Every row comes from one small tree of marks. Brackets hold a mark, then the marks that hang from it, in alphabetical order. Every link used is in the known rows. Which tree was each row made from?
Known rows:
[seve rasekuv [ziber lafiv] [zimetad gulod]]: [-35.9   2.2  55.0  59.7  11.1  48.9  15.3 -71.0 -15.3  80.0  34.0  13.5
  17.3 -14.6  11.5 -62.0  16.1]
[gitok puvep [ziber [gulod zimetad]]]: [ 69.4  18.1  36.6   9.5   2.4 -52.1  15.4 -15.8  54.0  37.0  87.1 -36.8
  28.9  72.1 -20.8  59.5 -19.9]
[ziber lafiv [seve [rasekuv [gulod zimetad]]]]: [  7.4  -9.4  41.0  13.3  20.4  39.8  53.1  31.5  -7.6  19.0  23.3 -21.3
 -14.3  17.7  52.1 -43.4 -28.7]
[seve [ziber gulod [lafiv zimetad]]]: [-44.8 -24.7  65.2  16.9  17.5 -39.4  56.8 -32.1   6.0  23.1  46.5 -32.7
  10.8 -61.8 -10.2 -38.8 -58.0]
[seve [ziber lafiv] [zimetad gulod]]: [-19.6  -5.9  55.6  49.0  -5.3  -6.7  34.3 -37.3 -14.3  42.1  36.9   2.9
  19.3  -7.7  11.2 -62.5  28.1]
[gitok [ziber lafiv [seve zimetad]]]: [ 29.3  28.1  36.4  34.4  44.8 -30.4  55.4  -2.8 -15.5  18.7  37.6 -53.2
  21.4   8.5 -10.4  -5.4  23.8]
[rasekuv [gulod zimetad]]: [ 33.5 -10.8   0.8 -23.3 -10.8  -1.3  33.6  25.9  18.4 -26.1  35.0  24.7
 -25.7  75.9  40.6 -17.5  -4.0]
[seve ziber]: [ -3.6  -8.6  24.2  19.2  -4.8  22.2   9.6  -9.8  10.2  15.0  21.2  -0.4
   9.4   0.8  -7.6 -54.6 -16.7]
[ziber lafiv seve]: [ -1.8  -9.1  38.8  23.3  13.5  -6.8  41.8  39.2 -23.8   4.2  -0.1 -52.4
  10.9 -34.8  23.4 -28.7 -13.8]
[gitok puvep [ziber [seve rasekuv zimetad]]]: [ 66.0  48.3  44.6  38.9  19.8  14.9  31.7 -11.2  16.6  49.4  64.9 -25.0
  69.4  72.1 -39.7  10.9 -24.9]
[gitok puvep [ziber seve]]: [ 76.7  16.6  35.1  21.1   3.8 -18.6  23.2   5.4  10.4  17.5  45.6 -55.4
  64.9  55.6 -35.8   3.6 -47.9]
[gitok puvep [ziber lafiv seve]]: [ 55.7   5.3  45.4  16.8  22.9 -40.7  50.7   2.7   6.5  36.7  33.1 -87.2
  54.4  33.1 -20.6  -1.3 -18.0]
[lafiv zimetad]: [-27.6   2.2  17.2 -18.8   5.2 -23.6  30.8 -12.9  -8.8 -11.2   2.9 -11.1
   1.7 -18.0  -7.0  -0.2 -54.6]
[lafiv [zimetad gulod]]: [-27.9 -13.1  27.9   1.1 -21.9 -20.0  -3.4 -45.5 -35.0  -3.3   7.9  -3.8
  10.7 -30.2  11.1 -11.1 -77.7]
[gulod zimetad]: [ 14.1  10.5  13.6  -1.8  -9.4   0.6   9.7  31.8  25.9   8.5  20.6  -7.1
 -31.5  43.1  35.9  16.6  15.8]
[ziber [lafiv [zimetad gulod]]]: [-46.0 -24.4  35.7  -4.5   1.1 -42.5  28.2 -48.1 -38.7  16.1  -7.2 -38.0
  -0.3 -53.4  21.6 -16.3 -37.5]
[seve rasekuv ziber]: [-21.8  -0.6  25.9  29.0  14.3  77.4  -7.9 -42.9  11.5  52.7  18.1   9.5
   8.7  -8.1  -8.8 -51.7 -29.7]
[seve [zimetad gulod]]: [  4.4  15.7  20.8  33.3 -22.3  -8.1  -2.8 -21.2 -20.2   8.9  31.1  34.7
  16.4  15.4   7.0  -1.5  17.7]

Write each row's tree:
[ 66.4  35.1  54.9  55.3   1.3  18.9   5.9 -37.3  -7.8  54.8  68.9 -20.0
  76.6  63.2 -30.4   3.6 -44.1]  [gitok puvep [ziber [seve rasekuv [zimetad gulod]]]]
[ 36.9   3.0  76.2  14.7  23.4 -79.8  72.2 -15.3   6.5  25.4  71.1 -86.7
  65.8 -10.0 -35.1  20.0 -88.7]  [gitok puvep [ziber gulod [lafiv zimetad] seve]]
[ 25.8  21.1  31.5  29.8   7.4  50.3  43.2  22.7 -14.5  -7.4  45.7  43.3
  25.5  41.5   7.0 -41.9 -34.0]  [ziber [seve [rasekuv gulod] zimetad]]
[ 15.0  35.0  35.4  42.3  59.5  13.1  39.0 -29.6 -16.4  47.9  34.3 -45.6
  16.9  -0.7 -10.4  -5.1  11.4]  [gitok [ziber lafiv [seve rasekuv zimetad]]]
[  2.1   7.7  40.9  24.4  30.0  29.4  76.5  15.5 -20.3  13.3  33.6   7.4
  17.9  12.8  19.9 -48.4  -2.9]  [ziber lafiv [seve [rasekuv gulod] zimetad]]
[-25.2 -26.1  48.4  31.1  13.7 -20.5  34.6 -24.7  11.6  31.3  41.9 -21.7
  10.7 -50.7  -4.9 -38.1 -15.6]  [seve [ziber gulod lafiv]]
[ -9.9 -17.3  57.7  29.0   6.4 -17.5  42.3   0.8  33.5  42.4  61.3 -27.2
 -16.1 -13.9  23.1 -24.8  -1.8]  [seve [ziber [gulod zimetad] lafiv]]
[ -0.7 -18.4  32.7  14.1  27.7  38.3  46.1   6.6 -26.4  11.7   6.3 -16.8
  10.7 -11.7  27.0 -54.2 -41.7]  [ziber lafiv [seve [rasekuv gulod]]]
[-48.3 -15.9  44.5  -3.9  21.2 -67.0  52.9 -26.8  -3.6   6.8  27.3 -32.2
   0.1 -71.9   0.6  17.1 -42.8]  [ziber gulod [lafiv zimetad]]
[-36.5   9.9  60.6  54.0  34.4  24.2  46.1 -44.2  19.7  73.6  66.3  15.1
  15.7 -29.3 -11.6 -31.4  15.0]  [seve rasekuv [ziber gulod lafiv] zimetad]
[-48.6 -31.2  55.5  17.0  -0.6 -16.8  34.9 -52.0 -23.4  29.3  12.6 -35.0
   9.6 -47.6  12.7 -66.4 -50.3]  [seve [ziber [lafiv [zimetad gulod]]]]
[ 40.9  -0.9  37.4   7.5  27.8 -74.6  37.4 -47.3  27.0  49.2  54.9 -62.1
  47.9  14.8 -34.0  38.5  -3.0]  [gitok puvep [ziber gulod lafiv]]
[-11.0   2.4  51.2  41.8   6.9  58.5  -5.7 -26.1  37.1  59.0  70.5  12.9
  -9.2   1.8   9.3 -20.8 -42.3]  [seve rasekuv [ziber [gulod zimetad]]]
[-18.4   7.6  45.4  27.2  17.6 -11.0  66.2  -3.2  14.0  35.8  33.5  -3.9
   8.3   3.9  -3.2 -51.4  52.7]  [seve [ziber lafiv] zimetad]
[ -8.3  -6.5  39.8  10.7   9.9 -42.7  34.1  14.4  28.3  27.6  45.1 -33.2
 -28.0 -18.2  36.0  30.5  16.2]  [ziber [gulod zimetad] lafiv]
[ 11.8  31.2  56.3  65.7   8.0  31.2  19.0  15.9  -4.5  16.9  77.2  26.7
  30.7 -20.1 -10.3   6.2 -48.0]  [ziber gulod [seve rasekuv zimetad]]
